Each row was made from one path, in order. Every step used is in the known rows, and no mark comes twice. Write each row's path.
Known rows:
neso/livo/notom: [ 0.91  1.14  0.67  0.07 -0.60 -1.16 -0.01 -0.95 -0.75  0.26 -2.06  0.16
 -0.68 -1.29 -1.85 -1.79  0.51 -2.52  0.35  2.25 -0.36]
neso/misog/nonof/livo: [ 0.60 -1.40 -0.92 -1.29  0.15  2.80 -0.21  0.11 -0.38  0.13  2.66 -0.59
  1.06 -1.44 -1.11 -0.40  0.19 -1.89  0.83 -3.17 -1.87]
notom/misog: [ 0.19  1.79 -0.11  0.12  0.21  1.81 -0.40 -0.74 -0.58 -0.11 -0.65  0.36
  0.26  0.74  0.45  0.63  0.10  0.95  0.01 -1.07  2.57]
nonof/misog/neso/livo: [ 0.11 -0.17  0.56  1.17  0.19 -1.52  0.50 -1.08  1.12 -0.57 -2.96  0.54
 -1.27  0.07 -0.97 -3.20  1.03  2.67 -1.63  4.88 -0.01]
misog/neso/livo/notom: [ 0.82 -0.04  1.27  0.61 -0.28 -2.00  0.35 -1.20  0.40 -0.02 -4.46  0.72
 -0.95 -1.82 -3.67 -2.21  0.29 -1.77  0.03  2.23 -0.64]
neso/misog/nonof/livo/notom: [ 0.90 -1.42 -0.72 -1.88 -0.27  2.51 -0.38 -0.81 -1.46  0.04  1.12 -0.36
  0.93 -3.32 -3.42 -0.51  0.41 -4.38  2.15 -3.34 -1.99]
notom/misog/petum: [-0.09  1.96 -0.18  0.10  0.50  0.55 -0.63 -1.51 -0.17  0.50  0.75  0.70
  0.28  0.41  3.32 -0.73 -0.35  0.63 -1.17 -1.16  1.58]
notom/misog/nonof: [ 0.97  2.83 -0.68 -0.31  0.15  3.98 -0.41 -0.56 -0.77  0.14  0.59 -0.08
  0.27  0.56  0.74  0.37  0.17  1.24  0.57 -2.77  2.29]
petum/livo/notom/misog: [ 0.36  0.73 -0.12 -0.48 -0.16  1.78 -0.87 -2.16 -2.11 -0.24 -4.09 -0.09
  0.72  1.01 -5.29  1.33  0.67 -1.12  0.97 -4.73  2.64]
petum/livo: [-0.18 -0.93 -0.22 -0.10  0.06  0.26 -0.25 -0.44 -0.41 -0.05 -1.83 -0.49
  0.61  2.16 -3.77  0.90  0.33  0.23 -0.37 -3.48  0.14]
nonof/livo/petum/misog/neso: [-1.57 -1.36  0.39  0.04  1.07  0.50 -1.49  0.11  2.56 -0.68 -1.20 -0.16
  0.61 -0.03 -0.49 -0.32 -0.34  0.56  0.61 -2.61 -0.01]
petum/livo/neso/misog/nonof: [ 0.35 -1.75 -1.15 -1.30 -0.51  3.26  0.55  0.65  0.15 -0.10 -1.20 -1.33
  2.48  1.13 -7.59 -0.51  0.50 -0.63  2.34 -6.17 -2.94]
livo/neso: [-0.34  0.04 -0.14 -0.59 -0.41  0.62  0.27  0.77  1.11 -0.08 -0.01 -0.77
  1.31  0.52 -1.64  0.27  0.06  0.29  1.92 -0.39 -1.03]
neso/livo/petum/misog: [-0.58  1.82  0.44  0.71  0.13  0.09 -0.83  0.41  1.71 -0.11 -1.49  0.00
 -0.20  0.77  0.56 -2.87  0.00  0.60  0.01  0.45 -0.30]
petum/misog/neso: [-1.42  0.18  0.80  1.04  0.59 -0.85  0.21  0.15  2.74 -0.18 -1.04  0.15
  0.60 -1.05 -0.24  0.19 -0.41  0.17  0.89 -1.46 -0.77]
misog/neso/livo/petum: [ 0.70 -0.81  0.76  0.84  0.28 -0.68 -0.38 -0.20  1.31 -0.59 -5.09  0.69
 -1.24  0.98 -3.32 -4.00  0.10  1.73 -1.62  1.84 -0.01]
livo/petum/misog: [-1.19  0.40 -0.01  0.15  0.29  0.94 -1.06  0.53  1.45 -0.46 -0.92 -0.27
  0.27  0.31  0.47 -1.36 -0.19  0.64  0.87 -1.74  0.01]
nonof/misog/neso/livo/notom: [ 0.36 -0.42  0.74  0.64 -0.28 -1.77  0.24 -2.01  0.17 -0.64 -4.43  0.51
 -1.37 -1.95 -3.11 -3.33  1.20  0.22 -0.36  4.61 -0.05]
livo/neso/misog: [-0.19 -1.88 -0.31 -0.82 -0.53  0.85  0.79  0.87  0.71 -0.25 -0.64 -0.43
  1.97 -0.66 -4.09 -1.25  0.10 -1.09  1.94 -1.18 -2.79]
petum/misog/neso/livo/notom: [-0.52  1.33  1.48  1.06 -0.07 -2.07  0.19 -0.83  1.96  0.13 -3.23  0.39
 -0.15 -2.52 -2.03 -1.61  0.17 -2.26  1.33  0.73 -1.16]
livo/petum/misog/neso: [-1.26 -0.84  0.54  0.73  0.70  0.01 -0.69  0.27  2.60 -0.75 -3.27  0.29
  0.11 -0.26 -1.72 -1.83 -0.37  1.30  0.56 -1.89 -0.34]
notom/misog/neso/livo/petum: [ 0.92  1.25  0.68  0.95  0.47  1.01 -0.83 -1.07  0.62 -0.69 -5.65  1.05
 -0.96  1.57 -2.47 -3.39  0.22  2.56 -1.59  0.84  2.58]

Write each row's path:
[ 0.75 -2.24 -1.17 -1.61  0.30  3.73 -1.11  0.20 -0.65 -0.49  0.59 -0.50
  0.54 -0.54 -2.64 -2.25  0.17 -0.97  0.59 -3.55 -1.39] => neso/misog/nonof/livo/petum
[-0.89 -0.15 -0.63  0.00  0.34 -1.01 -0.34 -1.57  0.13 -0.08  1.28  0.34
 -0.42 -0.31  3.37 -2.47  0.53  1.79 -1.67  2.78 -0.50] => nonof/misog/petum
[ 0.59 -0.87 -0.93 -1.26 -0.58  3.06  0.85  1.10  0.52 -0.05  0.57 -0.85
  1.91 -1.07 -4.01 -1.49  0.18 -0.78  2.60 -2.84 -3.15] => livo/neso/misog/nonof
[-0.69 -0.53 -0.33 -1.29 -0.03  1.32 -0.57  0.60  1.09 -0.01  2.01 -1.11
  1.77  0.59 -0.90  1.78  0.07 -0.33  2.14 -1.02 -0.65] => nonof/livo/neso
[-0.62  1.64 -0.32 -1.21  0.07  2.44 -1.07 -0.54  0.42  0.38  2.96 -1.08
  1.13 -2.64  0.67  1.67  0.13 -3.36  3.36 -3.77 -0.58] => petum/misog/nonof/livo/notom
[-0.93 -0.87 -0.41 -0.76 -0.02 -0.20 -0.26 -0.48  1.02  0.34 -0.43 -0.72
  1.98  2.39 -2.87 -0.19  0.00  0.36  0.46 -3.69 -1.70] => misog/petum/livo/neso
[-0.52 -0.97 -0.34 -0.64 -0.35  1.02 -0.06  0.32  0.62 -0.19 -1.89 -1.18
  1.98  2.68 -5.59  1.26  0.40  0.61  1.65 -3.74 -0.85] => petum/livo/neso
[-0.58 -1.88 -0.42 -0.84 -0.20 -0.43  0.58  0.02  1.10  0.33  0.82  0.02
  1.95 -1.11 -1.59 -2.67 -0.28 -1.28  0.82 -1.00 -3.87] => livo/neso/misog/petum
[-0.62  2.46 -0.39  0.01  0.09  2.15 -0.08  0.69  1.48  0.35  2.58 -0.77
  0.82 -0.97  1.95  0.45 -0.16 -0.22  1.92 -3.04 -0.71] => petum/misog/nonof
[ 0.10 -1.11 -0.01 -0.62 -0.36  0.00 -0.51 -1.34 -1.47 -0.17 -3.33 -0.43
  0.45  0.19 -5.88  0.77  0.60 -2.19  0.99 -3.59  0.04] => petum/livo/notom
[ 0.78  0.45 -0.57 -1.70 -0.14  2.46 -0.97 -0.88 -1.26  0.19  1.74 -0.75
  0.36 -2.01 -1.03  1.02  0.41 -2.93  2.06 -2.44 -0.04] => misog/nonof/livo/notom
[-0.35  1.11 -0.40  0.04  0.59  0.79 -0.96 -2.01 -0.57  0.44 -0.99  0.26
  0.87  2.50 -0.43  0.17  0.02  0.91 -1.41 -4.43  1.76] => notom/misog/petum/livo
[-0.25 -0.80 -0.08 -0.69 -0.04 -1.17 -0.69 -2.15 -1.00  0.43 -1.86  0.01
  0.46 -0.01 -3.27 -0.58  0.08 -2.45 -0.20 -3.43 -0.97] => misog/petum/livo/notom
[-0.64  1.05 -0.54 -0.55  0.20  1.64 -0.73 -1.23  0.51  0.29 -1.11 -0.42
  2.23  2.96 -2.25  0.57  0.00  1.24  0.49 -4.78  0.81] => notom/misog/petum/livo/neso
[ 0.45  0.51  0.67  0.14  0.12  0.65 -0.24 -1.96 -0.67 -0.46 -4.51  0.83
 -0.04 -1.72 -3.70 -0.02  0.24 -0.90  0.88 -1.36  2.23] => livo/notom/misog/neso
[ 0.18  0.70  0.46  0.73  0.55  0.87 -0.03 -0.99  0.49 -0.37 -3.00  0.80
  0.05  0.17 -1.47  0.21 -0.05  1.54 -0.32 -1.07  2.40] => notom/misog/neso
[-0.14 -1.33 -0.36 -0.99  0.52  1.55 -1.70 -0.08 -0.10 -0.60 -0.17 -0.25
 -0.05  0.89 -0.34 -0.53 -0.02  0.27 -0.26 -1.06  0.77] => nonof/livo/petum
[-0.82  1.45  1.29  1.61  0.39 -1.80  0.41  0.13  3.03  0.21 -1.69  0.28
 -0.06 -0.65  0.24 -1.28 -0.10  0.17  0.14  1.01 -0.94] => petum/misog/neso/livo
[ 0.20 -1.12  0.29  0.85  0.29 -0.43 -0.45 -0.99  0.89 -1.24 -5.12  0.50
 -1.78  1.08 -2.42 -5.18  0.95  3.72 -2.01  4.29  0.55] => nonof/misog/neso/livo/petum
[ 1.87  4.12 -0.03 -0.31 -0.50  2.76 -0.40 -1.63 -1.51  0.40 -1.54  0.13
 -0.38 -0.85 -1.20 -1.41  0.68 -1.27  1.00 -0.49  1.99] => neso/livo/notom/misog/nonof
[ 0.53  0.02  1.05  1.15  0.19 -1.67  0.54 -0.28  1.46  0.01 -2.92  0.61
 -0.73  0.08 -1.65 -2.16  0.10  0.64 -1.24  2.28 -0.55] => misog/neso/livo
[ 0.95 -0.88 -0.80 -0.65 -0.16  2.29  0.62  0.33 -0.61  0.07  0.63 -0.20
  0.58 -1.52 -2.13 -1.88  0.18 -1.33  0.61 -2.40 -2.10] => neso/misog/nonof
[ 1.25  2.70 -0.51 -0.89 -0.34  3.66 -0.57 -1.47 -1.82  0.07 -0.94  0.00
  0.15 -1.38 -1.56  0.20  0.50 -1.26  1.89 -2.83  2.21] => livo/notom/misog/nonof
[ 0.77  3.04  0.49  0.05 -0.12 -0.52 -0.64 -2.59 -0.91  0.75 -1.39  0.95
 -0.41 -0.97  1.14 -2.48  0.21 -1.88 -0.74  1.23  1.26] => neso/livo/notom/misog/petum
[-0.49 -2.48 -0.42 -1.46 -0.15  1.33  0.02  0.72  0.74 -0.18  1.30 -0.91
  2.40 -0.68 -3.25  0.18  0.07 -1.86  2.15 -1.84 -2.60] => nonof/livo/neso/misog
[-0.93  1.96 -0.49 -0.62  0.48  2.50 -0.90  0.42  1.48  0.47  4.59 -1.20
  1.26 -0.88  2.92  1.88 -0.12 -0.95  2.02 -3.67 -0.53] => petum/misog/nonof/livo
[-1.32  1.89 -0.63 -1.24  0.08  3.38 -0.65  1.30  2.44  0.33  4.42 -1.80
  2.63 -0.31  1.13  2.26 -0.14 -0.64  3.95 -4.00 -1.34] => petum/misog/nonof/livo/neso
